Known rows, with every step that occurs:
sokop liki sagit: [ -3  23   3 -23 -20   9   8   3  18   8   8  15  12 -15   4   4 -29   7
 -16   0  36   7  14  -6]
befu sagit pani sokop: [  3 -20  14  -7  23   2   6  -3  -7  22  14  32  29   0   7   4 -30  -3
  -9   4  23  15  22   1]
liki sagit: [-17   3 -12 -14 -16 -10  11   1  17   5   6  17  18  -3  -2   8 -17   4
 -11   0  36   8  18  -2]
befu sagit: [ 22 -24  -9  14  -2  11   9   8 -11   8   3  20  13   1   3   1  -9   1
  -5   3   1  13  23  13]
zitusat sagit pani sokop liki: [-18  13  40 -35  16  12   1   7  21  32  12   9  14 -14   1 -13 -45   9
  -6   0  43  -2  12 -33]
liki sagit demig: [ -6   3 -34   6 -19 -19   3  19  11  -5  -1  27  13   0  -4  10  -9   2
  -5  -6  48   5  28 -18]
masat sagit befu: [ 18  31 -36  18  -7  24  13   3   3 -11   2  12  15   0   9  -3   7   8
   0   8  10  23  34  -8]
pani sokop liki sagit masat: [ -6  59   3 -15  -6  12   3 -19  -1  19  20  23  -8 -19  13  31 -42  23
  -7  -4  36   0  24  -5]
sokop pani sagit: [  7  17  15 -38 -14 -18  14   5  15  10   4   5  24 -16   5   3 -10   0
   1 -10  33   6  28   6]
befu sagit pani sokop liki: [ 18   0  28 -14  18  20   3  -2  -7  25  16  31  22 -11  14   0 -41   1
 -15   5  21  13  18  -3]
sokop pani sagit zitusat: [ 19  10  20 -50   1 -33  25 -16  31  13   7  -2  33 -13   5   1  -6  -2
  -8  -6  31   0  35   7]
masat sokop pani sagit: [ -6  10  20 -30 -20 -31   0   4  35 -14   4  12  30 -12   9  -1  -4   9
   1  -8  43  11  30  15]
pani sokop: [ -4   1  12  -9  12   5   6 -17   2  12  12  26  -2  -5   2  13 -14   8
   1   2   2  10  28  -8]
sokop liki: [  7  10  12 -10 -10  27   8   3   6   7   5   9  -6 -13   6  -6 -16   7
  -2   0  -6   9  14  -4]
masat sagit zitusat: [ 12  -7 -10 -16   2  11  22 -16   3   0   6   8  20   7  -3  -2   4   6
 -11   7  14  20  28   4]
befu sagit zitusat: [ 35 -32  -3   1  13  -4  20 -14   4  11   5  15  23   3   4  -2  -5  -1
 -14   8  -3   8  31  13]
zitusat sagit: [-15 -13   4  -9  -4   5   6  16  15  15  -1  -2   5  -2  -8 -14 -14  11
   4  -2  19  -2  19 -17]
sokop liki sagit zitusat: [ 11  15   8 -36  -9  -7  20 -18  32  10  10  10  21 -12   4   3 -24   5
 -25   5  34   1  20  -5]
pani sokop liki: [ 11  21  29 -16   6  23   3 -15   2  15  15  25 -10 -16   8   9 -27  12
  -5   2   3   9  23 -12]
sagit liki: [ -2   0   8 -11   5   1  11 -10   6  14   0   6  18   2  -1 -14  -8   4
  -7  -2 -27   4  20 -15]
liki sagit masat sokop pani: [-17  38 -11 -13 -27 -20  -1   5  11  -1   7  17  16 -12  11  11 -14  18
   0  -9  66   9  21  20]
masat sokop liki: [ -4   4  17  -6 -16  16  -6   3  25 -16   6  15   0  -9  10 -11 -12  14
  -3   2   3  15  16   5]

Rows:
[  4  33 -32   5 -10  -9  15  -2  31  -4   4  12  24  -9   9   5 -11   3
  -9   5  26   5  31 -15]
liki sagit befu
[-19  40   9  -9 -17   1  -6  -4  33 -24   9   0  -1 -12  19   8 -21  25
   9  -9   4   0  25  13]
pani sagit masat sokop liki
[ 25  48  -6 -14  -8 -19  18   2  29   2   3   1  29 -21  16   0  -5   0
   3  -4  22   2  42  -5]
sokop pani sagit befu
[ -3 -13 -19  11  -7  -4  -2  33  10   5  -7   9   1   2 -11 -11  -8   9
   9  -7  32  -5  28 -32]
zitusat sagit demig
[ -3  21  30 -38  -9 -40   0  -5  36  -3   2   6  46  -9   9 -13  -8  11
  -8  -8  22   5  31   1]
masat sokop pani sagit liki
[-10  50 -12 -10 -21  14   7  -1   3  11  10   8  -4 -15  10  14 -32  17
  -5  -7  25  -1  14   1]
sokop liki sagit masat
[-23  12 -13   3  -3  14   5  12   3  19   1  -9 -11  -2  -1  -4 -18  19
  17  -9  10  -9  18  -9]
zitusat sagit masat
[-37 -17   9 -26   5   1   8  22  26  20   0  -5  24   0  -6 -26 -23   0
   2  -5  34   0   6 -22]
zitusat sagit pani
[-35  22 -22   2 -19 -13  -4  -3  22 -17   8  15   9   0   9  13 -15  21
   2  -5  35   6  19  15]
liki sagit masat sokop
[ -2  -5  -7 -27  -1 -22  22 -21  33   7   8  10  28  -2  -2   7 -13   1
 -20   4  34   2  24  -2]
liki sagit zitusat
[-36  13  15 -33 -18  -8  -4  10  46 -11   9  18  37  -9   9 -12 -34   5
 -19   0  60  13   3  -1]
masat sokop liki sagit pani
[  0 -29  -2  -3   6   6  11  15  -1  15   4  16  32   3   5 -12 -19  -9
  -7   2  15  14  12   9]
befu sagit pani
[-34   8  -8   8  -8   1  -9  11  22  -7   1  -3  -4   1   3  -8 -13  27
  17  -7  19  -4  20  -1]
zitusat sagit masat sokop
[-16  24   3  -7 -15  -6  -6  17   9   9   1   0   5  -9   6 -11 -11  25
  16 -11  48   0  23   6]
zitusat sagit masat sokop pani
[ 21  61   0  -6   0   4   8 -17  27   7  16  28  13 -23  17  18 -33  13
 -16  10  35   4  36 -26]
pani sokop liki sagit befu
[-17   7   7 -22  13  16   7  -4  -8  11  15  28  25   4   1   3 -18   3
  -7   4  40  28  18  -8]
masat sagit pani sokop
[ 14  34  -4  -7  -7  -7  -3   4   7   6  12  41   3 -15   4  23 -31  12
 -14  -1  58   5  32 -30]
pani sokop liki sagit demig
[  5  17 -16  12   2   6   9  11  31   8  -3  -7  11  -7   3 -17  -9  10
   7   4   9  -5  32 -29]
zitusat sagit befu
[ -9  -3  14 -16   7  -4   7   4  13  26  -4  -5  21   1  -9 -24 -17  14
  -6  -2  -2  -9  20 -32]
zitusat sagit liki
